Each row was made from one small tree. The marks that hang from a mark follow it in brackets, in alphabetical order. Every link used is in the known rows. Write each row's tree.
In the rows, 128 means zero.
Known rows
rolor[vuku[lilat[dades]]]: [133 159 145 116 165 147 138 136 117  99 125 136 107 145 124 103 113 127
  91  95 100 166  86 146  85 151 155 149]
pizu[vodi[repi]]: [123 143 159 109 178 108 124 108 188  98 148 129 128 132 135 118  97 171
 138 135 185 140 117 109  93 117 156 126]
duka[somiv zaguvo[lilat[dades[repi[vodi]] vuku[rolor]]]]: [174 130 191 142  61 116 164 132 108 129 209 122  74 100 143 181 158 115
 149 149 103  83 128 138  97  91  95 188]
vodi[repi[dades lesosav vuma[lilat]]]: [127 128  88 145 138  81 106 110 121 109  76 130 136 143 111  84 111 124
 102 140 170 103 136 131 120 140 128  76]
dades[repi[lesosav vuma[lilat[zaguvo[duka]]]]]: [151 126  73 126 102 106 106 124 135 141  99 140 134 108 115 121 118 108
  87 128 170 110 130  89 163 146 134 114]
repi[vodi]: [100 168 150  94 169 106  99 135 163  99 128 146 123 109 125 143 146 157
 170 128 188 130 153 132 111 130 145 131]
somiv[duka]: [142 145 105  98 128 138 125 172 150 132 119 108 114 133 128 150 125  89
  78  82 167 163 119 136 152 133 153 180]
dades[lilat[vuku[rolor] zaguvo] repi[lesosav vodi vuma]]: [133 114 121 124 101  79 111 100  98 105 131 144 170 125  87 121 145 173
 163 122  99  92 156 109 111 181 164 107]
vuku[lilat[vuma]]: [135 152 112 141 164 115 132 160 147 120 116 148  90 117 137 145  99  82
 112 104 111 166 154 130 103 155 155 151]
zaguvo[lilat]: [153 184 127 120 123 139 114 162 148 135 121 146  98 120 181 160 145 139
  63 110 164 141  97 161  77 114 154 184]
dades[lilat repi]: [161 139 121 117  67  87 105 162 160 130 144 137 134 125 147 167 157 184
  72 127 129 136 140  90  79 168 217 156]
vudos[lesosav[repi[dades vodi vuma[lilat]]]]: [157 130 123 161 115  98  85 113  93 105  80 159 140  72 148 125 137 108
 129 109 161 129 145 105 121 151 137 112]
somiv[duka[zaguvo[lilat]]]: [151 160 127  77 102 151 130 181 133 145 120 109  83 116 148 178 135  81
  65 102 161 126 106 166 155 105 128 204]
lilat[dades[repi[lesosav vodi]] zaguvo]: [ 88 119 142 118 136 167 131 128 122 128  97 125 144 149 143 138 115 189
 163 160 103 118 102  81 189 114  82  45]
zaguvo[lilat[vuku vuma]]: [145 137 127 140 124 130 118 136 130 141 147 120 113 104 178 115 150 104
  98 125 145 178 110 167 100 118 151 182]
rolor[vuku]: [141 155 122  95 148 134 117 100 134 123 143 117 107 128 117  89 136 132
  97 100 150 172 102 139 118 124 144 162]
pizu[vodi[repi[lesosav]]]: [126 140 141 115 189 102 130 107 172  88 116 126 142 125 134 107  95 171
 130 116 187 131 116 111 106 133 139 115]
vuma[lilat[dades]]: [152 186 121 123 140 158 162 183 132 132 134 163 149 157 169 171 115 156
 105 143 132 121 120 109 117 128 164 132]
lilat[dades vuku[rolor] zaguvo[duka[somiv]]]: [130  98 162 159 125 206 196  95 118 165 190 107 131 187 124 117 123 134
 159 120  61 123 101 113 172  80  64 145]
rolor[vuku[lilat[dades[repi] vuma zaguvo[duka[somiv]]]]]: [120 121 139 127 131 155 144 129 129 142 142 100  87 135 113 108 107  86
  96 112  96 176  91 125 119 132 141 151]
somiv[duka[zaguvo[lilat[dades[repi] vuku vuma]]]]: [142 120 139  96  87 149 127 173 122 143 132  97 103 113 150 152 134  74
  86 127 137 144  98 153 167 114 130 181]
vodi[repi[dades vuma]]: [115 114 117 141 127  84  81  91 148 120 113 126 112 148 102  80 116 124
 123 161 166 122 135 130 109 112 130  86]
lilat[dades vuma zaguvo]: [ 94 113 117 139 153 192 146 116 129 183 112 112 137 155 141 128  84 121
 180 173  82 156 122  98 212  77  75  65]
duka[somiv zaguvo[lilat[dades[repi] vuku vuma]]]: [176 108 166 152  53 118 167 134 108 155 202  98  73  82 155 167 150  83
 133 160 103 110 130 135 125  84  93 186]
vuku[lilat[vuma zaguvo[duka]]]: [111 146 109 124 159 161 147 157 158 164 113 125  71 129 137 156  96  73
  99 107 113 153 141 131 145 122 124 157]
lesosav[repi[dades[lilat[zaguvo]]]]: [125  95 122 116  83 108  93 146 129 106 118 137 131 106 145 161 163 161
 116 141 117 141 143 122 125 139 110  97]
vuma[lilat[vuku zaguvo]]: [146 165 112  96 131 165 179 143 116 156 183 128 112 144 165 156 138 152
 117 139 123 136 139 115 158 109 137 151]
vudos[lesosav[repi]]: [190 129 117 167 100 112  94 108 108 125  90 144 110  77 176 130 135 109
  82  85 147 171 129  84 142 135 126 146]
somiv[duka[zaguvo[lilat[vuku]]]]: [152 147 134  80 101 150 137 172 122 141 136 102  88 113 150 163 144  82
  72 102 152 133 105 171 157 108 126 208]

Write each row's tree
[162 112 119 130  68 102 117  97 114 143 178 143 142 146 100 131 138 161
 133 138  74 114 148  96 107 150 177 135]
dades[lilat[vuku[rolor] zaguvo] repi[vuma]]
[135 125 126 115 107  72  59 139 129  85 123 181 134  76 112 154 132  96
 157 160 174 137 154 121 112 139 135 108]
lesosav[repi[vodi vuma[lilat]]]
[156 162 117 159 166 115 129 130 147 111 129 185  94 164 103 151  78  85
 147  86  71 149 166 119  84 162 148 157]
vuku[lilat[vuma] rolor]
[ 75 131  95 125 205  77  97 103  98  63  39 149 198  92  67  77 137 139
 206 111 185  54 166 171 126 174  91  43]
repi[dades lesosav vodi vuma]
[123 122 148 155 123 181 132 164 154 169 120 106 138 123 186 107 148  82
  59 122 163 159  64 181 112 103 142 204]
zaguvo[duka lilat[dades vuku vuma]]
[153 128 115 135 121 104 143 139 128 141 156 117 155 119 144 126 153 140
 117 114 109 159 161 138 100 154 190 174]
dades[lilat[vuku vuma]]
[114 143 134 113 165 164 142 123 112 130 124 118  99 145 119 102  98 108
 115 113  84 177  94 138 124 132 133 129]
rolor[vuku[lilat[dades vuma zaguvo]]]
[119 141 138 111 145 162 130 123 121 128 123 126  99 145 107 100 105 107
  87 111 102 152  77 137 113 133 140 140]
rolor[vuku[lilat[dades[repi[vuma]] zaguvo[duka]]]]
[ 84  76 149 109  99  99  81 144 138  99 123 122 144  86 133 143 179 144
 156 151 146 145 152 140 126 144 118 102]
lesosav[repi[dades[lilat[vuku vuma zaguvo[duka]]] vodi]]
[133 141 137 174 154 174 169 138 141 150 132 159  95 189 104 166  65  78
 149  99  41 127 136 111 117 128 108 144]
vuku[lilat[dades vuma zaguvo[duka[somiv]]] rolor]
[117 121 103 133 136 131 136  99 107 140 129 137 171 152  80 103 140 141
 154 121 106  66 154 166 109 135 127 116]
repi[dades[lilat[vuku[rolor] zaguvo[duka]]] vuma]
[ 81 127 106 125 186  89 127  98  70  74  66 144 213 121  63  91 147 171
 214 104 125  38 173 178 110 184 109  57]
repi[dades[lilat[vuku[rolor] zaguvo]] lesosav vodi vuma]
[ 91 116 131 127 139 157 120 113 111 129  91 136 155 143 118 124 101 164
 175 165 105 103 106  88 186 113  81  36]
lilat[dades[repi[lesosav vodi vuma]] zaguvo]
[119 122 115 140 106 105 116 113 150 151 135 112  97 153 107 113 116 103
 104 163 170 105 135 125 114  99 135 112]
vodi[repi[dades vuma[lilat[zaguvo[duka[somiv]]]]]]
[150 116 162 165 151 153 156  97 105  99 168 153 170 180 132  89 125 165
 175 124  63 143 110 118 125 128 109 120]
lilat[dades vuku[rolor]]
[112 122 145 140 139 122 111 145 134  90  91 145 169 130 143 120 126 176
 145 143 133 127 106  92 136 152 126  71]
lilat[dades[repi[lesosav vodi]]]
[131 108 142 127 110  82  71 137 112  76 132 177 153  83 117 137 134 104
 169 168 152 140 142 123 114 141 130  97]
lesosav[repi[vodi vuma[lilat[dades vuku]]]]
[110  88 108 123 142 158 149  76 117 178 176  82 109 119 136  89 128 104
 180 151  99 187 154 116 217  86  82 119]
lilat[vuku vuma zaguvo]
[ 95  91 134 110 108  99  77 131 121  94 126 151 147  86 109 132 156 111
 168 167 164 115 149 142 132 133 106  88]
lesosav[repi[dades vodi vuma[lilat[vuku zaguvo[duka]]]]]
[113 140 146 114 180 103 125 109 168  95 140 140 153 136 114 109  92 162
 156 151 183 105 126 124  82 127 160 101]
pizu[vodi[repi[dades vuma[lilat]]]]
[192 125 170 155  54 117 165 119  97 140 206 127  78 102 131 168 143  92
 138 148  92  78 127 138 103  87  89 188]
duka[somiv zaguvo[lilat[dades[repi[vuma]] vuku[rolor]]]]
[141 128 115 128 117 150 157 119 138 182 160 111 136 154 127 139 140 131
 120 107  91 139 153 134 134 125 156 183]
dades[lilat[vuku[rolor] vuma zaguvo[duka]]]
[ 67 118 119 117 183 104 143 122  95  85  75 113 197 123 107 109 166 195
 203 102 121  84 174 162 129 185 111  67]
repi[dades[lilat[vuku[rolor] vuma zaguvo]] lesosav vodi]
[148 163 114 111 102 150 166 162 154 181 145 110 112 141 142 191 147 153
  71  97 127 109 142 129 110 117 161 193]
dades[lilat[zaguvo[duka[somiv]]]]
[113 102 144 138  89 190 155 140 158 183 146  98 110 155 142 155 120 138
 108 152 113 123  90  78 180  81  90 116]
lilat[dades[repi] zaguvo[duka[somiv]]]
[116  73 130 147 124 163 151  86  78 130 138 113 164 144 131  77 120 158
 166 160  65 131  97  94 202 115  68  54]
lilat[dades[repi[lesosav vuma]] vuku zaguvo]
[100  97 121 156 129 199 165 130 153 211 128  85 121 146 133 138  94  78
 146 154 110 145 116 104 206  66  74 117]
lilat[dades vuma zaguvo[duka[somiv]]]
[105 111 140 123 107 116 118 120 158 141 132  92 106 163 142 106 152 168
  84 145 147 132 123 134 110 114 145 124]
vodi[repi[dades[lilat[vuku zaguvo[duka]]]]]
[ 86 124 106 129 186  66 118 116  77  58  59 141 224  96  75  81 160 164
 193 102 154  48 171 187  91 200 132  68]
repi[dades[lilat[vuku]] lesosav vodi vuma]
[124 107  96 155 115  86 120 108 129 134  82 101 127 142  98  96 123 120
  88 121 157  91 136 138 113 132 122 102]
vodi[repi[dades[lilat[zaguvo[duka[somiv]]]] lesosav vuma]]
